Known rows, with every way that one mark hangs from another:
M(A): [ 0.21  0.09 -0.15 -0.17 -0.05  0.21  0.10  0.02  0.22 -0.07 -0.42 -0.10
  0.15  0.26  0.13 -0.14  0.10 -0.09 -0.09  0.05]
T(Y): [ 0.35 -0.04  0.00  0.03  0.10  0.28  0.24  0.20  0.26  0.02 -0.30  0.02
  0.16  0.05  0.04 -0.06  0.02  0.18  0.04  0.11]
N(W Y): [ 0.31  0.00  0.12 -0.09  0.25  0.02  0.14  0.12  0.55  0.39 -0.26  0.09
 -0.04  0.32 -0.04 -0.14 -0.14 -0.03 -0.18 -0.05]
T(Y(N)): [ 0.39 -0.20 -0.03  0.16  0.18  0.21  0.32  0.16  0.11  0.09 -0.45 -0.05
  0.21  0.07  0.15  0.03  0.03  0.17  0.09  0.11]
M(A(N(W Y))): [ 0.29  0.12  0.12 -0.20 -0.13  0.11  0.15  0.18  0.37  0.18 -0.36  0.04
 -0.02  0.30  0.07 -0.14 -0.03 -0.11 -0.24 -0.11]
N(A W(M) Y(T)): [ 0.30  0.01  0.15 -0.03  0.30 -0.04  0.04  0.02  0.83  0.27 -0.41  0.10
  0.02  0.24 -0.15 -0.18 -0.28 -0.16 -0.24 -0.10]
U(N(A(M)) T(Y)): [ 0.46  0.02  0.07  0.27  0.06  0.36  0.46  0.38  0.38 -0.23 -0.26  0.09
 -0.01  0.18  0.21  0.22 -0.15 -0.15 -0.01  0.04]
W(N): [ 0.19  0.10 -0.07 -0.24  0.01  0.12  0.01  0.10  0.29  0.12 -0.39 -0.04
  0.28  0.34  0.07 -0.25  0.17 -0.02 -0.03  0.17]
W(M(A(N(Y)))): [ 0.19  0.06  0.01 -0.31 -0.29  0.16  0.06  0.09  0.22 -0.09 -0.40  0.00
  0.10  0.35  0.01 -0.22  0.09 -0.04 -0.16 -0.18]
N(A W): [ 0.28  0.12  0.03 -0.04  0.20 -0.02  0.17  0.17  0.71  0.16 -0.51  0.03
 -0.04  0.23  0.03 -0.13 -0.27 -0.22 -0.20  0.08]
U(N): [ 0.35 -0.13 -0.03  0.07  0.16  0.18  0.21  0.19  0.29  0.02 -0.27 -0.02
  0.08  0.23  0.05  0.00  0.03  0.03 -0.10  0.05]
A(M N(W Y(T))): [ 0.33  0.04  0.22  0.06  0.07  0.16  0.02  0.31  0.45  0.23 -0.09  0.08
 -0.09  0.30 -0.01 -0.03 -0.03  0.04 -0.27 -0.12]
U(N T): [ 0.45 -0.14 -0.07  0.07  0.18  0.25  0.39  0.28  0.24  0.00 -0.14  0.04
  0.10  0.24  0.08  0.06  0.06 -0.10  0.00  0.05]
W(M N(A Y)): [ 0.12  0.15  0.08 -0.34 -0.02 -0.08 -0.05 -0.02  0.60  0.14 -0.55  0.05
  0.19  0.40 -0.03 -0.32 -0.07 -0.18 -0.15 -0.01]
W(M(A) N(Y)): [ 0.11  0.16 -0.05 -0.44 -0.20  0.14 -0.08 -0.14  0.31  0.04 -0.53 -0.01
  0.28  0.54  0.05 -0.38  0.14 -0.15 -0.10 -0.09]
W(M(A(N(Y(T))))): [ 0.25 -0.01  0.04 -0.18 -0.17  0.20  0.01  0.05  0.23 -0.01 -0.29 -0.03
  0.19  0.20 -0.04 -0.17  0.13  0.03 -0.15 -0.16]
Y(T): [ 0.31 -0.08 -0.05  0.04  0.25  0.17  0.06  0.11  0.31  0.13 -0.18 -0.06
  0.21  0.06 -0.03 -0.08  0.10  0.11 -0.07  0.12]
N(A W Y): [ 0.28  0.08  0.18 -0.07  0.27 -0.10  0.15  0.13  0.76  0.34 -0.40  0.09
 -0.09  0.21 -0.02 -0.11 -0.30 -0.18 -0.25 -0.01]
M(A(N(Y))): [ 0.23  0.06  0.08 -0.22 -0.21  0.14  0.11  0.15  0.16  0.05 -0.29 -0.04
  0.09  0.18  0.10 -0.10  0.13  0.00 -0.17 -0.07]

Rows:
[ 0.35  0.01  0.21  0.05  0.39 -0.07  0.10  0.08  0.77  0.42 -0.30  0.06
  0.01  0.08 -0.06 -0.06 -0.24 -0.11 -0.25  0.01] : N(A W Y(T))
[ 0.47 -0.13 -0.01  0.19  0.20  0.15  0.51  0.26  0.27  0.02 -0.47  0.01
  0.19 -0.02  0.20  0.12 -0.10 -0.11  0.13  0.15] : U(T(Y(N(A))))
[ 0.17  0.17  0.18 -0.08  0.09  0.04 -0.12  0.05  0.55  0.19 -0.29 -0.01
  0.17  0.29  0.09 -0.11  0.01 -0.12 -0.20  0.06] : W(N(A(M) Y(T)))
[ 0.10  0.24  0.15 -0.19 -0.03  0.00 -0.07  0.10  0.54  0.12 -0.40  0.01
  0.06  0.43  0.13 -0.15 -0.04 -0.18 -0.21  0.03] : W(N(A(M) Y))
[ 0.18  0.14  0.15 -0.25  0.07 -0.10  0.01  0.05  0.55  0.28 -0.44  0.01
  0.19  0.23  0.06 -0.21 -0.03 -0.14 -0.15  0.11] : W(N(A Y))
[ 0.21  0.00 -0.04  0.13  0.10  0.02  0.12  0.17  0.35 -0.07 -0.54 -0.11
  0.00  0.33  0.23  0.04 -0.12 -0.18 -0.13  0.07] : Y(N(A(M)))
[ 0.25  0.04  0.04  0.14  0.07  0.14  0.15  0.23  0.47 -0.17 -0.38 -0.03
 -0.09  0.33  0.16  0.09 -0.15 -0.18 -0.21  0.02] : U(N(A(M)))
[ 0.36 -0.03 -0.12  0.02 -0.01  0.28  0.29  0.01  0.29 -0.06 -0.76  0.00
  0.16  0.40  0.15 -0.16 -0.12 -0.10  0.02 -0.09] : T(Y(N(W(M(A)))))
[ 0.55 -0.14 -0.04  0.19  0.27  0.25  0.53  0.30  0.27  0.18 -0.41  0.10
  0.12  0.19  0.16  0.04 -0.08 -0.06  0.13  0.07] : U(T(Y(N(W))))
[ 0.33 -0.05  0.15 -0.08  0.09  0.09  0.04  0.19  0.51  0.24 -0.25  0.11
  0.04  0.27 -0.17 -0.19 -0.05  0.05 -0.21 -0.17] : A(N(W(M) Y(T)))
[ 0.21  0.00  0.04 -0.23  0.10  0.10 -0.12 -0.06  0.41  0.24 -0.30  0.03
  0.34  0.35 -0.11 -0.31  0.15  0.04 -0.08 -0.02] : W(M N(Y(T)))
[ 0.35  0.05  0.15 -0.07  0.00  0.16  0.10  0.15  0.38  0.25 -0.25  0.01
  0.08  0.15  0.03 -0.09  0.02 -0.04 -0.24 -0.10] : M(A(N(W Y(T))))
[ 0.30 -0.01  0.04  0.24  0.08  0.18  0.25  0.21  0.31 -0.11 -0.56 -0.06
  0.05  0.16  0.25  0.11 -0.15 -0.04 -0.02  0.08] : T(Y(N(A(M))))
[ 0.17  0.10 -0.01 -0.32 -0.07  0.17 -0.12 -0.18  0.33  0.12 -0.42 -0.02
  0.38  0.40  0.01 -0.33  0.19 -0.08 -0.10 -0.08] : W(M(A) N(Y(T)))
[ 0.41 -0.19 -0.04  0.19  0.41  0.08  0.17  0.11  0.38  0.32 -0.40 -0.05
  0.15  0.20  0.05 -0.03 -0.03 -0.01 -0.09  0.07] : Y(N(W) T)
[ 0.22  0.18  0.19 -0.02  0.14 -0.01  0.07  0.17  0.74  0.19 -0.37  0.09
 -0.22  0.42  0.06 -0.07 -0.31 -0.23 -0.30 -0.07] : N(A(M) W Y)
[ 0.52 -0.07  0.04  0.22  0.28  0.12  0.54  0.28  0.48  0.15 -0.55  0.09
  0.08  0.10  0.18  0.08 -0.25 -0.21  0.06  0.10] : U(T(Y(N(A W))))
[ 0.31 -0.09 -0.16  0.02  0.15  0.18  0.10 -0.08  0.35  0.06 -0.64 -0.07
  0.20  0.42  0.07 -0.18 -0.03 -0.18 -0.10 -0.09] : Y(N(W(M(A))) T)
[ 0.27 -0.01  0.17  0.04 -0.01  0.19 -0.01  0.28  0.24  0.10 -0.02  0.00
  0.02  0.18  0.01  0.02  0.13  0.14 -0.19 -0.07] : A(M N(Y(T)))
[ 0.27  0.06 -0.03 -0.16 -0.09  0.13  0.11  0.29  0.45 -0.02 -0.46  0.07
  0.00  0.43 -0.08 -0.26 -0.07 -0.07 -0.16 -0.09] : A(N(W(M)))
[ 0.25 -0.02 -0.20 -0.10  0.02  0.14  0.16 -0.04  0.34 -0.01 -0.75 -0.05
  0.11  0.56  0.12 -0.22 -0.09 -0.25 -0.09 -0.11] : Y(N(W(M(A))))
[ 0.33 -0.03  0.17 -0.01  0.21 -0.04  0.19  0.10  0.80  0.17 -0.50  0.13
 -0.10  0.40 -0.06 -0.10 -0.36 -0.24 -0.27 -0.17] : U(N(A W(M) Y))
